Each row comes from the steps of one walk. Every step used is in the known rows, and no mark comes twice. Write the walk behind each row, first mark first.
In the rows, 128 means zero.
Known rows:
c a y h g n: [117 156 105 133  81 138 171 116  55 133 102 145 131 134 119 147 150 152
 158 137 136 156 108]
t g h y a: [168 145 112 116 161 104 113 161  88  91 100 153 157 184 134 117 152 172
  91 126 122 129 142]
g e c: [164 134 132  73 133 157 151 120 173 137 118  79 153 130 195 106 166 117
 113 165 164 127  91]
k h y a: [188 133  98  61 170  90 121 165 105  90 114 158 179 178 164 122 127 142
  79  91 139 127 141]
a y: [186 141 150 121 129 101 124 137 131 116  79  99 163 122 150 159 140 103
 137  92 150 105  59]
e c a y h g n: [120 167 105 130  96 141 181 121  74 132 111 133 138 130 129 136 158 158
 154 149 143 161 112]
t g r: [133 108 115 106 108 190 104  89 106 111  22 105 143 153 125 159 203 113
 184 138 157 107  78]
n g h y: [165 130 106 124 143 108 151 132  98 108  62 138 145 155 115 132 162 175
  57 108  99 114 142]
k h: [168 129  96  21 147 134 165  74 100 110 131 142 182 118 190 140 122 107
  88  69 133 124 112]
h g: [147 163 126  89  89 136 165  73  94 114 136 175 117 164 125 124 185 157
  96 111 146 104 117]
t g e: [145 107 146 126 100 192  83  80 130 128  85 116 117 146 144 158 162  94
 141 158 138 123  84]
y a c: [155 139 184  70 100  56 113 122 129 130 100 172 184 132 206 110 138 122
 110 156 160  85  72]
g e c a: [165 104 123 131 151 136 130 118 105 164 166  97 133 165 203 127 138 134
 127 143 189 146 111]
a y h g e c: [174 150 142  96 129 159 139 131 173 143 140  93 138 113 164 116 179 135
  98 151 157 141 121]
h y a: [181 129 114  90 153  82 118 170 100  98  99 151 165 198 150 119 134 153
  94 114 142 118 126]
c a y: [190 122 142 160 145  92 108 144 101 138 116 103 149 141 163 168 128 114
 147  87 172 124  74]
r g e: [151  91 119  89 108 168  90  77 140 162  95 121 120 146 139 154 161  93
 120 142 162 107  90]
t g h y: [162 154 103 132 148 125 140 116  94  85  62 125 154 162  99 124 174 185
  72 107  98 119 144]
e c a y h g t: [149 158 109 154 146 134 103 106  89 131 192 119  89 145 155 138 166 172
  73 101 153 154 172]
c a: [159  95 122 135 138 106 136  97  45 155 153 132 131 182 182 147 117 139
 134 111 173 128 104]
c a y h g: [168 146 141 136 109 116 138 104  70 146 166 164 113 139 110 154 157 171
  90  90 134 137 154]
a y h g e: [168 111 142 111  77 168  89 118 127 165 133 133  99 124 124 151 161 115
  93 121 130 140 133]
y h g e c a: [165 108 126 138 146 139 130 116  91 174 189 116 121 159 184 131 143 155
 109 140 177 157 142]
e c a y h g: [169 156 142 132 124 119 149 111  88 144 175 151 122 135 120 143 165 179
  89 102 141 140 158]

Write each row's walk:
[133 122 131 115 124 139 163  91  69 147 102 149 124 116 157 148 154 155
  88 143  99 118 114] -> n g h
[183  95 150 149 161 112 106 131  92 182 152 101 145 113 142 175 117 144
 109 106 140 153 139] -> r g e c a y h
[150 144 136  96  96 129 163  76  64 140 160 177 115 148 110 138 160 177
  76 106 120 125 159] -> y h g
[161 123 111  62  84 186 104  91 138 143 137 147 111 129 151 136 169  99
  83 111 142 134 127] -> k h g e
[192 143 139 161 145 119 104 154 141 141 135  94 136 129 164 150 159 120
 137 108 185 136  89] -> h g e c a y
[135 137 100  93 139 139 154  65  74 152 114 135 139 130 127 130 170 168
  92 125 122 111 122] -> r g h
[166 143  85 108 152 109 146 113 102 110  72 126 157 164  95 120 174 185
  58  97 116 107 148] -> r g h y
[158 158 171 101 119  64 101 131 131 106  80 171 183 135 172 108 161 152
  90 154 139  93  99] -> t g h y a c
[166 149 163  84 112  51 109 146 133 120  87 167 184 135 182  99 150 147
  79 146 141  92 102] -> g h y a c
[188  94 156 146 149 112 112 147  89 180 153  95 146 111 155 170 108 140
 109 106 132 159 139] -> g e c a y h
[127 138  90 116 155 133 100  55  97 121 132 116 111 163 155 146 163 138
  98 111 168 108 120] -> r g t
[161 115 107 109 106 166 113 136 105 156  97 111 128 136 123 144 204 147
 138 111 167 137 137] -> e c a y h g r
[168 145 171  80 110  44 108 142 141 113  82 169 188 144 186 104 146 135
  90 143 153  86  88] -> h y a c
[ 98 146  86  94 106 140 178  73  82 120  51 131 159 146 127 144 155 125
 179 159 156 114  57] -> r g n
[144 157 111 136 125 134 100  95  85 123 168 129  90 141 140 145 164 162
  70  92 136 141 162] -> a y h g t
[166 153 144 116 101 121 146 101  84 136 148 162 121 130 104 150 163 168
  86  92 123 127 146] -> a y h g
[157 103 109 111  93 164 101 131  87 159  90 122 122 141 111 156 195 141
 140  98 160 135 135] -> c a y h g r
[188 137  82  57 159 104 152 121 119  82  83 133 187 156 141 129 140 141
  54  57 122 116 142] -> k h y
[124 119 121 137 141 131 107  81  92 119 120 132  95 147 182 165 147 126
  94 128 143 117 113] -> n g t
[127 154 126 128 132 162 148  67  64 114 101 131 135 128 134 135 171 169
 112 142  99 126 114] -> t g h
[149  74 151 113  93 167  95 106 133 161  84 135 105 131 167 172 145  80
 115 156 138 115  82] -> n g e
[155 113 112  91  84 168 110 128 102 149  72 121 127 132 105 152 202 136
 136 102 149 123 128] -> a y h g r
